Known rows, with every step that occurs:
zegino, seru: [ 0.08 -0.04  0.21 -0.06  0.11  0.24 -0.18  0.34 -0.17  0.25  0.09 -0.54
 -0.09 -0.44 -0.05 -0.14  0.07 -0.02 -0.24 -0.01]
punag, zegino, namo, raza: [-0.08 -0.04  0.04  0.04  0.01 -0.26  0.08  0.22 -0.29 -0.26 -0.37  0.28
  0.01  0.27 -0.08 -0.11 -0.24  0.07 -0.03  0.24]
seru, sabe, namo, raza, punag, zegino, pudap: [-0.10  0.11 -0.07  0.26 -0.33 -0.12  0.62 -0.30  0.04 -0.14 -0.18  0.67
  0.04  0.27  0.03 -0.13 -0.08  0.00  0.06 -0.01]
pudap, zegino, seru, raza: [ 0.32  0.23  0.22  0.10  0.12 -0.11 -0.38 -0.04  0.10  0.26  0.33 -0.63
  0.19 -0.42  0.03  0.05  0.26 -0.12  0.02  0.04]
zegino, namo, sabe, seru, raza: [-0.16  0.09 -0.03  0.12  0.00  0.02 -0.12  0.09  0.16  0.17 -0.10 -0.18
 -0.10 -0.18  0.06  0.07 -0.02 -0.03 -0.03  0.30]
zegino, seru, sabe, namo, raza, punag: [ 0.17  0.01 -0.23  0.00 -0.18 -0.22  0.31 -0.29  0.13  0.34 -0.08  0.21
 -0.02 -0.33  0.06 -0.08 -0.04 -0.16 -0.13 -0.17]
sabe, seru, raza, namo: [-0.24 -0.08  0.24 -0.11  0.02  0.12 -0.30  0.12  0.13  0.26  0.22 -0.47
  0.23 -0.43  0.39  0.11  0.22  0.06  0.36 -0.10]
pudap, zegino, namo, sabe, seru, raza, punag: [ 0.18  0.21 -0.18  0.06  0.03 -0.37 -0.03 -0.25  0.34  0.11  0.07  0.13
  0.25  0.06  0.05  0.07  0.03 -0.20  0.00 -0.02]
namo, sabe, seru: [-0.04 -0.32 -0.03 -0.05  0.25  0.24 -0.03  0.32  0.03 -0.03 -0.04 -0.34
 -0.36  0.24 -0.07  0.02  0.02  0.29 -0.12  0.06]
namo, raza, punag, zegino, seru, sabe: [ 0.22 -0.07 -0.10  0.20 -0.06 -0.12  0.17 -0.34 -0.25 -0.12  0.03  0.34
  0.01  0.22 -0.22  0.10 -0.17 -0.12 -0.24 -0.13]
pudap, zegino, namo: [ 0.22  0.16  0.07 -0.11  0.09 -0.06 -0.10  0.34  0.12 -0.16 -0.04 -0.21
  0.31 -0.13  0.03 -0.41 -0.01 -0.10  0.05  0.07]
pudap, zegino, seru, sabe: [ 0.51  0.03  0.04  0.13  0.08  0.18 -0.19  0.03  0.19  0.04  0.30 -0.50
  0.11 -0.22 -0.10 -0.29  0.10 -0.14 -0.10 -0.08]
sabe, seru: [-0.07 -0.28  0.22 -0.03  0.24  0.25 -0.14  0.50 -0.01  0.23 -0.07 -0.45
 -0.17 -0.15  0.14 -0.09  0.17  0.32  0.02 -0.02]
seru, raza, punag: [-0.09  0.35  0.04 -0.06 -0.04  0.10 -0.03 -0.08 -0.17  0.00  0.21  0.07
  0.27 -0.19  0.03  0.15  0.17 -0.16  0.11 -0.17]
punag, zegino, namo, sabe, seru: [-0.11 -0.26  0.00  0.10  0.10  0.08  0.00  0.25  0.01 -0.09 -0.36  0.12
 -0.37  0.34 -0.09 -0.11 -0.20  0.17 -0.16  0.18]
seru, sabe, namo, raza: [ 0.00  0.02 -0.21 -0.01 -0.05 -0.07  0.27  0.04  0.12 -0.01 -0.21  0.09
 -0.11  0.02  0.10 -0.19  0.00  0.17  0.18  0.09]
raza, punag, zegino, namo: [-0.08  0.12  0.03 -0.08 -0.11  0.07  0.15  0.14 -0.24 -0.26 -0.24  0.53
  0.16  0.10 -0.10 -0.20 -0.15 -0.18 -0.11 -0.13]
raza, namo, sabe, seru, zegino, pudap: [-0.24 -0.29  0.14 -0.07 -0.13  0.25  0.00 -0.01  0.16 -0.18  0.36 -0.16
 -0.10  0.08 -0.03  0.00 -0.05  0.08  0.01  0.07]
raza, namo, sabe, seru: [-0.08 -0.42 -0.03 -0.26  0.12  0.16 -0.08  0.22  0.12 -0.04  0.12 -0.27
 -0.07  0.11  0.13 -0.01 -0.05  0.15  0.10 -0.16]
punag, zegino: [-0.08 -0.08  0.18 -0.04  0.14  0.30 -0.07  0.34 -0.31 -0.26 -0.12 -0.02
 -0.13  0.28 -0.11 -0.07  0.00  0.20  0.04  0.00]
seru, sabe, namo: [-0.03  0.08 -0.09 -0.07 -0.08  0.38  0.16  0.17  0.20  0.05 -0.13 -0.05
 -0.13 -0.19  0.10 -0.33  0.11  0.08  0.17 -0.06]
punag, zegino, seru, raza, namo: [-0.07  0.04  0.30  0.00 -0.10  0.08 -0.33 -0.16 -0.14  0.13  0.21 -0.24
  0.21 -0.40  0.13  0.15  0.08 -0.17  0.14 -0.08]
seru, raza, punag, zegino: [-0.13  0.27  0.08  0.06 -0.02  0.06  0.00 -0.18 -0.28 -0.17  0.07  0.32
  0.13  0.16 -0.06  0.23  0.11 -0.06  0.10 -0.14]

Rows:
[-0.01 -0.09 -0.02 -0.04  0.08 -0.27  0.19 -0.05 -0.44 -0.35 -0.15  0.51
  0.07  0.55 -0.14  0.15 -0.11  0.15 -0.02 -0.16] => namo, raza, punag, zegino
[-0.10  0.15 -0.12 -0.24 -0.10  0.15 -0.11 -0.11 -0.01 -0.30  0.29 -0.12
  0.24  0.03  0.03  0.18 -0.05 -0.17  0.23 -0.02] => seru, raza, namo, sabe
[ 0.15  0.09 -0.08  0.12  0.10 -0.25 -0.20 -0.03  0.38  0.08  0.01 -0.25
  0.11  0.00  0.07  0.00  0.05 -0.02  0.07  0.27] => pudap, zegino, namo, sabe, seru, raza
[-0.20  0.08  0.11  0.42 -0.12  0.07  0.18 -0.26 -0.04 -0.03  0.13  0.22
 -0.11  0.30 -0.07  0.30  0.08  0.04 -0.08  0.10] => namo, sabe, seru, raza, punag, zegino, pudap
[-0.02  0.07 -0.17 -0.15 -0.03  0.18  0.09  0.31 -0.06 -0.28 -0.15  0.00
 -0.08  0.09 -0.18 -0.21 -0.23 -0.15 -0.18  0.16] => zegino, namo, sabe
[-0.14 -0.28  0.23 -0.10  0.21  0.27 -0.24  0.29 -0.04  0.10  0.09 -0.24
 -0.28 -0.02 -0.06 -0.01  0.14  0.34 -0.02  0.00] => sabe, seru, zegino
[ 0.33  0.09 -0.03 -0.13  0.00 -0.20 -0.32 -0.33  0.20  0.00  0.50 -0.45
  0.33 -0.16  0.03  0.10  0.03 -0.31  0.10 -0.07] => pudap, zegino, seru, raza, namo, sabe
[ 0.00  0.14 -0.13 -0.15 -0.09 -0.37  0.25  0.11 -0.20 -0.07 -0.20  0.38
  0.30 -0.01 -0.03 -0.09 -0.18 -0.19 -0.11 -0.02] => zegino, namo, raza, punag
[ 0.03  0.28  0.13  0.03 -0.07  0.04 -0.13 -0.14 -0.15  0.32  0.27 -0.20
  0.20 -0.55 -0.01  0.20  0.19 -0.30 -0.14 -0.16] => zegino, seru, raza, punag
[-0.21  0.12  0.16  0.19 -0.07 -0.09 -0.04 -0.06 -0.03  0.23 -0.18  0.35
  0.09 -0.15  0.15  0.10  0.06 -0.06  0.03 -0.06] => sabe, seru, raza, punag, zegino, namo
[-0.16 -0.40 -0.02 -0.32  0.08  0.19 -0.18 -0.01  0.12 -0.19  0.24 -0.07
 -0.20  0.21 -0.08  0.09 -0.08  0.19  0.07 -0.14] => raza, namo, sabe, seru, zegino
[-0.01  0.06 -0.21 -0.09 -0.10  0.03  0.24 -0.04 -0.19 -0.44 -0.22  0.67
 -0.03  0.46 -0.27 -0.09 -0.31 -0.19 -0.23 -0.07] => raza, punag, zegino, namo, sabe
[ 0.47  0.03 -0.22  0.02 -0.08 -0.49  0.23 -0.41  0.32  0.24  0.02  0.18
  0.16 -0.13  0.06 -0.16  0.04 -0.13 -0.04 -0.21] => pudap, zegino, seru, sabe, namo, raza, punag
[-0.12 -0.05 -0.07  0.15  0.10 -0.01  0.03 -0.29 -0.08 -0.05  0.01  0.32
 -0.19  0.48 -0.08  0.40  0.08  0.15 -0.01 -0.10] => namo, sabe, seru, raza, punag, zegino
[ 0.12 -0.08 -0.10  0.05 -0.09 -0.10  0.13 -0.05  0.15  0.34 -0.15 -0.15
 -0.15 -0.38  0.08 -0.15 -0.01  0.03 -0.07  0.06] => zegino, seru, sabe, namo, raza
[-0.12 -0.05 -0.01  0.10  0.17  0.12 -0.17  0.04  0.07  0.15  0.07 -0.34
 -0.22  0.06 -0.01  0.25  0.13  0.20  0.03  0.18] => namo, sabe, seru, raza
[-0.21  0.01  0.01  0.22 -0.01 -0.01 -0.13 -0.01  0.06  0.02 -0.22  0.08
 -0.23  0.17 -0.03  0.13 -0.08  0.06 -0.03  0.32] => punag, zegino, namo, sabe, seru, raza
[ 0.02  0.08 -0.02 -0.15 -0.11  0.07 -0.24 -0.20  0.02  0.03  0.38 -0.36
  0.16 -0.36  0.01  0.18 -0.01 -0.31  0.01 -0.03] => zegino, seru, raza, namo, sabe
[-0.10 -0.09 -0.03 -0.18  0.07 -0.26  0.16  0.23 -0.03  0.11 -0.29 -0.02
 -0.13 -0.05  0.14 -0.11  0.00  0.27  0.13  0.08] => sabe, namo, raza
[ 0.10 -0.13 -0.04  0.20 -0.07 -0.14  0.17 -0.17  0.02  0.19 -0.26  0.11
 -0.25 -0.01 -0.01 -0.08 -0.08  0.13 -0.07  0.10] => punag, zegino, seru, sabe, namo, raza
[ 0.00  0.01 -0.25  0.04 -0.13 -0.19  0.43 -0.30 -0.02 -0.18 -0.28  0.73
 -0.05  0.38 -0.01 -0.06 -0.11  0.11  0.12 -0.18] => seru, sabe, namo, raza, punag, zegino
